Each row comes from the steps of one walk. Every step used is in the known rows, and no mark comes twice. Write the walk behind each row, first mark first.
(in the rows, 128 means zero)
Known rows
Y -> J -> A -> N -> U -> E: [102 132 141 160 109 131 196  85 110  86 107  89  75 120  93 130 157 125
 173 162 115  95 132 148 171 124 133 138 183 142 117 151]
Q -> U -> H -> D -> J -> Y -> E: [ 96 140 162 142  90 137 193 120 138 130  91 138 120  94 128 130 129  96
 164 154  85 102 153  81 141 111 133 123 131 128 101 147]
E -> Y -> J -> A: [111 138 160 145 108 125 155 101 130 114 104 116 139  98 127 130 146 137
 138 148 129 149 143 119 151 137 111 129 153 143  75 121]
U -> E -> Y -> J -> A: [104 146 168 156 114 104 197 122 122 115  89 114 134 127 129 134 143 138
 140 161 116 145 143 132 139 116 105 124 152 140  85 135]
U -> E -> Y: [120 144 155 148 140 104 157 144 123 134 103 134 126 143 147 124 132 140
 132 156 122 126 126 131 136 119 102 118 122 144  90 122]
Q -> Y -> J -> U: [138 137 144 132 101 150 145  93 135 136 102 160 131 102 139 108 122 166
 150 137 111 175 163 136 180 105 120 131 165 127  96 133]
U -> J -> Y -> E: [103 151 155 141 120 111 200 127 123 128 103 122 130 121 134 108 112  96
 150 145 125 108 138  93 118 107 112 114 156 132 107 125]
U -> X: [144 140 136 122 121 127 140 132 109 142 123 106  80 124 127 105 125 139
 148 124 112 111 122 143 151 141 147 119 125 139 124 108]
L -> Q -> U -> N -> A -> J: [145 123 123 126 139 134 126  42 140 109  94 138  69 130 150 131 126 116
 182 199 129 117 127 148 157 178 115 130 147 149 142 143]
X -> U -> Q -> Y: [136 108 144 133 142 100 146 119 141 134 127 151  80 135 139  94 123 112
 146 138 115 161 145 121 165 147 122 111 130 132 110 107]
H -> U: [122 135 135 132 112 119 120 102 123 122 105 137 119 111 127 115 136 148
 144 137 137  97 115 100 163 122 151 126 127 138  95 123]
J -> A -> N -> U -> Q -> Y -> E: [ 90 123 134 150 133 140 182 104 136 108 145 100  29  89 112 135 159 125
 177 175 132 106 138 101 171 157 125 146 195 139 114 154]
D -> H -> U: [115 122 145 139 104 131 130 100 119 112  93  84 115 116 126 115 127 154
 134 131 118  94 116  68 160 148 153 131 159 140 102 128]
Q -> U -> E -> Y -> J -> A -> N: [109 139 153 149 116 145 200  84 135 115  94 118 113 108 111 140 151 126
 146 179 114 128 145 129 174 118 118 137 177 135  81 154]
J -> A -> N -> U: [112 122 128 150 126 142 131  78 123  94 130  94  49  93 105 134 174 126
 166 160 136  87 128 127 173 153 132 142 158 157 118 135]
N -> U -> E: [131 128 140 155 115  99 150 118 115 115 114 119  81 149 131 122 146 132
 163 164 116  86 127 135 153 123 125 120 131 148 115 139]
D -> H: [126 123 141 135 116 142 125 111 114 118 104  85 115 123 136 115 128 140
 131 126 111 121 133  94 145 173 135 128 165 149 124 115]
N -> A -> J -> U: [112 141 134 147 107 141 157  80 146 118 108 138 121 108 125 110 138 146
 164 158 142 134 127 159 142 126 118 111 150 164 128 136]
A -> J -> U: [125 137 140 147 109 153 161  84 121 111  98 149 110 110 141 104 134 143
 151 144 130 150 133 141 138 144 119 102 150 159 104 121]
L -> Q -> U -> H -> D: [150 109 136 114 110 132 114  81 132 119  99 126  96 124 143 126 129 122
 180 165 105 131 137 113 170 135 137 146 106 137 106 132]
L -> Q: [158 120 133 116 135 120  89  91 114 104 110 132 117 131 158 117 133 138
 148 137 138 144 130 119 144 141 115 131 141 142 113 110]
Y -> J: [130 137 136 132 102 136 137 100 110 122 109 131 152 113 122 106 126 134
 152 122 118 136 138 131 157 135 138 125 160 135 101 113]
D -> J -> U: [137 141 153 144 107 132 147  96 116 105  95 149 122 114 137 116 146 150
 139 140  96 153 145 127 137 117 119 105 145 143 106 133]
X -> U -> H -> D: [110 110 143 140 117 115 149 125 122 128 111 112 118 121 119  98 130 107
 165 119 108 135 126 144 155 110 152 131  78 144 101  95]
J -> A -> N -> U -> E: [106 129 134 158 129 127 173  99 117  93 115  89  44 124 108 136 167 126
 167 172 123  81 128 141 159 135 126 138 155 152 128 148]
Y -> J -> U -> Q: [132 134 147 135 108 123 189  89 117 112 103 139 121 120 109 100 125 128
 164 156 100 161 133 128 141 126 117 116 164 137  91 138]
H -> D: [111 140 133 129 119 131 127 117 123 120 107 132 120 102 130 119 136 134
 171 126 120 126 132 120 160 119 143 131 125 151 106 102]
A -> N -> U -> H -> D: [ 98 117 123 149 120 160 141  98 122 111 128  96  61 102  92 117 146 121
 194 152 107  80 107 142 183 134 149 154 111 153 114 130]
E -> Y -> J -> A -> N -> U: [ 95 123 149 164 116 148 153  71 133  95 125  95  93  85 100 135 164 131
 161 168 135 109 125 126 181 131 114 143 173 147  73 137]
H -> U -> J -> Y -> E: [ 90 150 161 146 107 104 205 117 129 122  92 125 132 115 125 110 112 110
 151 152 128  80 119  68 132  83 131 115 151 121  85 139]

Write each row's walk
[116 145 160 152 119 114 178 129 118 129  97 132 158 139 133 116 123 138
 137 148 115 140 130 138 146 109 106 117 147 134  76 127] | U -> E -> Y -> J
[ 87 149 143 154 139 124 175  82 156 113  83 143  66 110 125 119 119 112
 171 182 131  62 103 124 146 145 120 125 129 148 135 138] | H -> U -> N -> A -> J -> Y
[102 143 163 147 111 130 170 129 133 115  87 141  99 114 129 115 126 105
 159 136  79 112 139 109 135 130 119 121 105 140 125 124] | U -> H -> D -> J -> Y
[117 115 123 150 126 151 130  94 117 115 135 100  61 118 100 109 147 120
 166 158 114  77 109 151 173 160 140 147 119 150 119 134] | A -> N -> U -> H
[108 144 126 145 112 138 139  95 139 121 119 130 118 117 125 108 135 133
 162 144 148 112 123 154 148 159 126 112 153 163 143 118] | N -> A -> J
[ 85 138 139 153  97 149 187  94 149 123 100 124 108 104 109 106 131 139
 190 162 114 130 119 169 147 120 129 129 111 165 129 137] | N -> A -> J -> U -> H -> D
[127 146 160 146 123 121 144 116 131 108  93 155 108 117 145 115 133 114
 133 132 103 115 148  98 130 138 105 105 148 139 125 121] | D -> J -> Y
[100 150 138 149 153 134 170  95 150 120  93 143  68 115 134 119 120  99
 170 176 126  88 123 150 128 170 104 123 135 156 156 124] | U -> N -> A -> J -> Y
[121 138 120 136 128 142 152  64 143 132 101 140  71 115 130 126 133 113
 180 194 121  97 133 157 159 176 135 120 139 152 144 142] | Q -> U -> N -> A -> J
[109 145 144 135 126 126 154 133 128 132 116 132 136  98 142 123 126 107
 141 131 142 102 141  92 122 118 117 128 153 138 103 113] | J -> Y -> E
[109 130 154 147  96 115 175  93 114 107  82  78 113 138 118 102 116 139
 141 143 101  99 111  69 156 140 151 117 160 131 106 141] | D -> H -> U -> J
[105 123 131 155 144 115 163  88 131 115 107 121  90 125 128 105 129 101
 170 153 131 120 117 181 142 152 135 114 120 155 136 106] | X -> U -> N -> A -> J
[103 143 140 148 125 133 156  97 160 123 108 145 109 111 132 108 124 108
 160 152 147  97 128 132 136 149 101 111 151 161 147 120] | N -> A -> J -> Y
[117 143 139 141 107 138 181  97 139 136 117 107  80 115 116 103 126 148
 171 153 129 119 115 178 144 123 131 106 142 155 138 134] | N -> A -> J -> U -> X
[118 122 168 161 121  91 182 127 121 124 100 123 166 144 134 105 122 121
 133 135 117 153 129 147 146  83 115 108 132 131  61 107] | X -> U -> E -> Y -> J
[ 81 147 159 161 117 129 206  96 125  98  87 108 122 107 101 134 145 146
 142 159 124 106 112 116 169  94 127 142 167 133  69 147] | H -> U -> E -> Y -> J -> A -> N
[138 130 142 135 112 134 151 108 120 131 104 128 105 122 124 106 132 139
 148 154 101 137 133 151 138 134 126 134  95 146 110 132] | J -> U -> H
[ 86 125 147 158 125 140 183  89 141  80 118 122   4  92 110 136 167 127
 193 169  90 123 145 100 191 152 122 131 178 143 128 155] | H -> D -> J -> A -> N -> U -> Q -> Y
[148 138 145 123 118 130 157 116 115 141 113 112  79 118 125 108 129 150
 151 141 111 131 126 151 145 108 137 117 121 141 111 125] | J -> U -> X
[143 123 136 118 129 135 157  41 127  90  96 108  69 127 128 128 145 114
 164 181 120 137 140 109 167 145 126 135 172 137 122 151] | L -> Q -> U -> J -> A -> N
[119 135 147 133 113 123 181 104 135 119 109 137  79 113 124 114 132 132
 160 154 106 164 163 115 167 168 115 129 179 129 122 138] | U -> Q -> Y -> J -> A
[117 145 148 139 111 107 180 103 117 109  96 105  94 131 125 115 145 121
 153 152 115 136 143 124 137 144 126 116 139 145 127 129] | U -> J -> A
[ 78 155 137 150 145 135 193 111 140 127 104 127  96  99 136 127 118  98
 174 169 138  82 123 139 113 149 112 128 157 150 138 127] | U -> N -> A -> J -> Y -> E
[141 131 144 128 133 125 161 108 144 135 112 164  69 120 139 109 127 146
 154 166 106 168 147 119 157 142 105 122 144 136 111 140] | J -> U -> Q -> Y
[135 116 138 136 158 107 137 107 107 120 103 124  88 127 138 111 131 103
 151 141 111 129 128 156 143 138 143 125  98 140 109  95] | X -> U -> N
[127 143 138 145 138 152 177  81 110 108  82 150  70 115 145 113 128 135
 164 168 108 142 125 159 131 161 123 116 131 153 113 125] | A -> J -> U -> N
[ 89 142 140 148 114 134 207 105 159 135 125 145 101 103 133 110 125 145
 175 172 135 150 139 135 140 135 106 114 188 146 124 153] | N -> A -> J -> U -> Q -> Y -> E
[121 138 153 143 116 132 136 107 125 130 112 134 162 106 129 114 125 136
 136 136 126 144 130 124 157 123 111 124 150 136  65 113] | E -> Y -> J
[137 130 144 131 130 117 166 104 125 117 112 147  85 123 124 108 136 126
 155 162 110 149 129 123 128 141 109 116 139 148 105 132] | J -> U -> Q
